Known rows, with every way that one mark hangs from another
j802(j187(j289(j295(j411)) j640)): [-16.7  -1.9 -20.5 -49.5 -21.1 -34.0  -3.5 -32.0  -8.0   7.6  47.5 -42.8
  30.4  58.5  -3.6 -11.8  67.6   1.7  -6.3  -1.8  19.8]
j295(j285 j289 j411(j980)): [  3.8  12.9 -11.0 -23.7  10.9  -1.4   1.9  -3.2  42.7 -10.2 -27.1  -1.5
   7.9  35.4  -4.8  33.4 -12.5  11.9  11.1  -9.3  -2.6]
j289(j187 j295 j640): [ -1.7 -18.5  -9.3 -17.4  14.0  -7.5   4.1 -31.4  21.5  -0.6  10.9  -7.6
 -10.1  17.8  16.5 -13.6  21.2   6.6   0.0  -0.4 -10.8]
j802(j187): [  0.7  12.1 -10.7  -9.7 -18.4   0.2   6.8 -12.1 -14.4   3.6  16.4  -8.1
  12.2  11.1  -1.5  -5.6  21.1   1.8  -2.0   0.7   9.5]
j285(j289(j187(j640) j295(j411))): [-14.6  -3.6 -22.1 -29.9  21.8 -10.2   4.4 -34.9  24.3  -4.3   1.3 -19.7
  -0.4  49.6   7.4 -14.5  29.0  12.3   8.1  -5.9  -4.6]
j411(j295(j285(j289))): [ 11.6   7.0 -23.6  -1.7  -6.7   6.0  11.6  -4.5  45.3  20.1 -17.5  16.5
   9.0  15.7   9.5 -10.1  -9.0  24.8  10.0  -2.8 -11.3]
j411(j295 j980): [ -3.0  -8.5  -7.3  21.3  -4.0   9.8  11.3 -20.4   6.0   8.1   3.0  12.4
   2.8   2.7   7.9   9.3   8.6  -4.5 -18.2  10.0  -0.5]
j640(j289): [  2.4 -19.0  -6.5  -6.0   3.0  -9.5  -0.7  -4.0   7.6   3.3   5.2  -3.5
   7.7   5.9   7.6  -2.6  15.3   8.7  -3.4   0.8   5.1]
j980(j411(j295)): [  1.0  -9.8 -15.5  28.7 -16.2   9.8  12.0 -20.1  11.5  22.1  11.3  19.6
   0.7  -7.7   6.0  -0.3  -0.2   8.0 -19.9  10.2  -1.8]
j289(j187 j640): [ -5.6 -29.2  -6.9   0.2  10.4  -5.2  15.4 -33.5  13.2   8.7   2.1   2.5
   1.7   1.5  20.8 -13.8  16.9   9.5   1.5   6.1   1.8]
j285(j289(j295(j411(j980)) j640)): [ -3.0  10.9 -18.6 -34.5  36.2 -14.1   1.9 -39.1  33.2 -19.4  -3.0  -9.4
  -5.2  53.4   0.8  12.5  17.5   2.2  10.8  -3.6 -17.9]
j295(j289(j640) j411(j980)): [ -0.8  -1.3 -12.8 -15.1  26.7  -7.7  11.5 -30.7  27.3 -11.9 -18.7  -0.2
  -0.8  30.9   6.3  24.7   3.9   1.2   5.6   1.9  -5.4]
j980(j411(j295(j285(j289(j640))))): [ 14.5  -9.4 -38.8   1.6  -9.2   0.5  24.2 -39.6  61.5  33.9  -4.8  30.2
  12.5  14.1  17.8  -8.5  -2.0  33.1   8.4   5.4 -14.8]
j411(j295): [ -1.5  -5.7  -4.5  19.1  -9.4   5.2   5.9  -2.2   5.1  14.3   0.3   8.9
   1.3  -2.7   7.6  -6.9   3.2   3.2 -14.7   6.7   0.6]
j289(j187(j640)): [-12.5 -28.5 -10.6  -0.5  -3.0  -3.2  14.5 -31.3   1.9  14.0   9.7  -5.8
  11.6   4.0  15.2 -16.1  27.5   7.2  -3.1   6.0  11.4]
j289(j187): [ -6.2 -17.7  -3.3   7.6   6.2   6.7   7.5 -16.3   3.2   2.7  -0.4   0.3
  -3.5  -1.0  12.1  -7.9   7.6   5.7  -1.6   1.1   3.5]
j980(j411(j295(j289(j640)))): [ 14.3 -12.8 -33.3  19.2  -4.5   9.4  25.8 -37.6  39.8  22.9  -5.6  28.4
  -5.5   1.1  20.1   1.6  -4.1  14.3  -6.2  10.1 -17.1]
j295(j285): [  4.9   2.7  -2.3 -15.7 -10.4  -5.3  -2.8  10.2  25.4   8.6  -5.6   0.7
  11.8   7.5  -1.5   3.0  -6.6  14.5   9.0  -5.6   1.8]
j411(j295(j289) j980): [  9.5   1.4 -20.9  19.2   3.9  20.7  17.7 -20.5  23.5   2.9 -15.8  17.6
  -7.3   7.8  12.1  17.1  -5.4  -1.4  -8.9   4.1 -14.1]
j411(j295(j285 j289(j640)) j980): [ 15.7  -8.6 -26.9  -4.6  -2.8   4.2  22.6 -28.5  59.4  17.4 -19.4  20.5
  10.1  17.8  19.9  13.8  -1.6  16.8   3.4   4.8 -14.0]
j411(j295(j285 j289(j187))): [ 10.3 -12.1 -23.8   6.3  -7.3  17.0  18.6  -8.9  52.1  20.4 -24.4  16.0
  -0.3   8.3  22.8  -4.3 -10.8  25.0   1.5  -3.2  -9.2]
j640(j289(j187 j295(j285))): [  5.1 -23.0 -15.0 -32.0   1.9 -10.7  -6.1  -8.0  44.9   5.0   8.9 -12.8
   5.3  28.0  13.9  -8.0  19.1  25.3   1.8  -9.4  -3.3]

Rows
[ -0.1 -18.9 -25.7  -3.0   4.3   7.8  20.7 -31.3  19.6   9.4  -9.3   1.0
   0.8   9.8  20.6  -8.1  13.7   8.7   6.2   0.8  -3.1] : j295(j289(j187(j640)))
[ -7.3  -5.0 -18.4 -29.7  35.6 -12.1   5.1 -38.3  36.3  -9.6  -6.1 -12.2
 -10.5  46.3  12.7 -12.8  18.9  15.2  12.3  -5.7 -13.9] : j285(j289(j187 j295(j411) j640))
[-12.1  -3.8  -4.9 -30.3  12.0 -19.1 -11.6 -24.3   7.8 -13.5  24.9 -26.1
   4.9  47.1  -6.1  18.7  31.5  -8.4  -7.9  -5.2   2.1] : j187(j289(j295(j411(j980))))
[ 10.7 -24.4 -27.6   0.0  -1.9   5.5  25.0 -26.7  61.4  26.2 -22.5  19.2
   4.8  11.8  31.9 -10.2  -0.2  29.7   5.0   2.5 -10.0] : j411(j295(j285 j289(j187 j640)))
[-15.0 -17.8 -11.8 -36.2  12.7 -28.1  -7.2 -29.4  14.5  -9.1  23.3 -28.2
  17.3  50.6   0.0  12.1  48.1   1.2 -13.4   2.1   9.9] : j187(j640(j289(j295(j411(j980)))))
[-11.3 -10.8 -11.5 -56.4 -12.7 -39.2 -13.1 -11.0  31.0  11.7  25.6 -35.0
  30.2  54.9  -3.8  -3.2  40.3  14.1   3.7  -8.5  11.6] : j187(j289(j295(j285 j411)) j640)
[ -5.5 -14.0 -18.6 -28.1  22.2 -15.5  12.9 -31.1  52.8   8.7 -20.2  -1.0
  12.4  37.5  15.7  -9.5   7.8  33.5  22.5  -4.7   0.7] : j295(j285(j289(j187 j640)) j411)
[ -3.5  24.3 -14.3 -26.5  31.2  -2.2  -4.6 -22.7  23.0 -25.2  -4.8 -11.6
 -10.1  51.0  -7.7  17.0   7.5  -1.0   7.6  -9.7 -16.3] : j285(j289(j295(j411(j980))))
[ -4.5   3.7  -3.3 -45.0  12.9 -25.6  -9.3 -18.3  43.6  -9.4   3.5 -15.6
  11.7  50.0  -4.9  20.3  15.0   9.6   3.4  -4.2  -2.6] : j289(j295(j285 j411(j980)) j640)
[  5.4 -23.0 -30.6  -1.8   3.4   1.7  26.3 -38.2  58.4  29.8 -15.0  19.6
  10.1  17.0  31.0 -23.2   8.3  33.6  11.8   2.5  -9.8] : j411(j295(j285(j289(j187 j640))))
[ -8.2 -19.8  -7.0 -39.3  10.8 -22.0 -14.2  -3.5  44.4  -2.1   3.8 -24.3
   8.0  44.9   5.6  -1.0  22.1  27.2  -1.3 -10.0   7.4] : j640(j289(j187 j295(j285 j411)))
[ -1.9  -6.5 -30.1 -22.3  13.3   2.0  11.6 -40.2  25.1   2.5   6.9  -8.6
  -3.2  31.6  16.5 -21.0  26.5  10.2  11.7  -5.2 -15.0] : j285(j289(j187(j640) j295))
[  4.7   4.4 -23.8 -14.2  21.8  11.3   5.1 -25.8  26.3  -8.8  -3.4  -1.9
 -18.6  25.5  12.2 -13.2   5.8   9.3  12.9 -10.4 -22.8] : j285(j289(j187 j295))
[ -6.8  -0.4  -7.0 -46.1   2.3 -25.1 -14.5 -14.6  33.3  -5.6  18.7 -25.7
  16.8  54.5  -7.6  21.6  24.6   5.7   1.9 -11.3   4.1] : j187(j289(j295(j285 j411(j980))))
[  7.3 -20.8 -21.0  -2.1  16.7   5.9  21.9 -34.3  30.8   3.8 -16.5   9.3
  -9.4   6.9  25.6  -6.7   2.7  12.2  11.4   1.0 -12.4] : j295(j289(j187 j640))
[ -1.1 -19.1 -16.9 -30.3  -2.8 -21.2  -6.2 -15.8  14.4   5.0  24.2 -19.4
  11.3  27.7   8.1 -10.4  40.4   6.0  -6.0  -0.4  -0.4] : j187(j640(j289(j295)))
[  3.1  -5.1 -24.7 -41.3 -16.2 -23.8   4.2 -40.1   3.4   8.7  44.1 -23.4
  17.0  38.7   9.5 -15.8  55.3   2.5   1.8  -0.8  -0.1] : j802(j187(j289(j295 j640)))
[  5.5  -7.6 -26.8 -21.9  26.7   0.4  12.3 -43.4  36.2  -3.3  -0.8   0.3
 -14.0  28.6  21.1 -18.8  16.2  13.4  16.2  -5.0 -24.1] : j285(j289(j187 j295 j640))
[ -5.0  15.2   0.1 -38.2   8.0 -15.0 -15.9  -1.1  33.8 -15.9   1.2 -18.1
   6.9  46.9 -13.6  26.4   5.3   5.9   0.0  -9.7  -0.8] : j289(j295(j285 j411(j980)))
[  3.2 -23.0 -30.9   0.1 -16.2   7.6  24.5 -23.2  50.6  32.3 -14.9  10.3
  14.6  14.0  26.2 -12.2  10.0  26.9   1.2   2.6  -1.2] : j411(j295(j285 j289(j187(j640))))
[-10.7  13.1   2.8 -22.0  18.3  -9.0 -12.7 -10.8   9.2 -23.2   7.2 -19.1
  -5.8  39.5 -11.9  22.9  12.2  -8.8  -8.4  -4.3  -2.3] : j289(j295(j411(j980)))
[ -5.8 -18.2 -27.5  -4.9   9.8   4.3  23.2 -42.6  16.0  13.0  -2.5   2.5
   7.0  14.6  20.2 -21.2  22.3  14.0  13.4   1.3  -1.1] : j285(j289(j187(j640)))
[  0.1 -25.3 -12.9 -15.7  12.3  -4.8  -3.5 -17.9  19.3  -3.2  14.0 -13.2
  -6.6  20.8  15.7 -11.4  26.1  10.5  -7.8  -3.9  -5.0] : j640(j289(j187 j295))
[-17.0 -11.7  -7.8 -41.2  -0.7 -22.4  -6.4 -13.7  35.5   5.5   8.3 -26.5
  16.7  47.1   2.3  -6.1  27.6  19.9   1.2  -6.7  10.5] : j289(j187(j640) j295(j285 j411))
[ -8.5   3.8   3.6 -20.3   4.4 -12.7  -4.6  -3.7  25.6  -5.7  -6.8  -7.3
  16.8  30.4  -9.3  26.3   1.4   9.6   1.4  -3.0  11.6] : j295(j285 j411(j980))
[ -3.7 -17.8 -25.0 -23.0 -25.0 -18.6  12.2 -30.0  -8.4  18.1  32.0 -17.1
  34.5  22.0  10.1 -16.0  56.9  11.4  -6.7   7.5  21.9] : j802(j187(j640(j289)))
[ -7.4 -14.3 -19.1 -27.0   2.3  -8.9  10.9 -16.1  44.5  10.6 -19.9  -9.9
  16.7  34.9  10.8   1.2   9.3  25.8  12.2  -5.8   9.3] : j295(j285 j289(j187(j640)) j411)
[ 11.8  -9.7 -21.7   8.4   1.9   4.5  19.8 -19.4  33.2  15.3 -16.7  17.3
  -3.7   4.3  21.3  -5.0  -0.3   9.4  -1.5   6.6 -15.5] : j411(j295(j289(j640)))
[ -6.2  -1.5 -14.3 -20.8  17.2  -3.8   6.3 -13.5  42.8   2.6 -22.2  -3.4
   7.8  34.5   6.3  -4.0  -2.4  29.4  19.5  -9.6   2.1] : j295(j285(j289(j187)) j411)
[ -0.2  -6.9 -28.0 -39.9 -21.4 -20.6   0.6 -27.1  -0.8   8.1  40.2 -28.1
  23.9  38.6   6.4 -16.4  61.4   7.6  -8.2   0.8   9.3] : j802(j187(j640(j289(j295))))
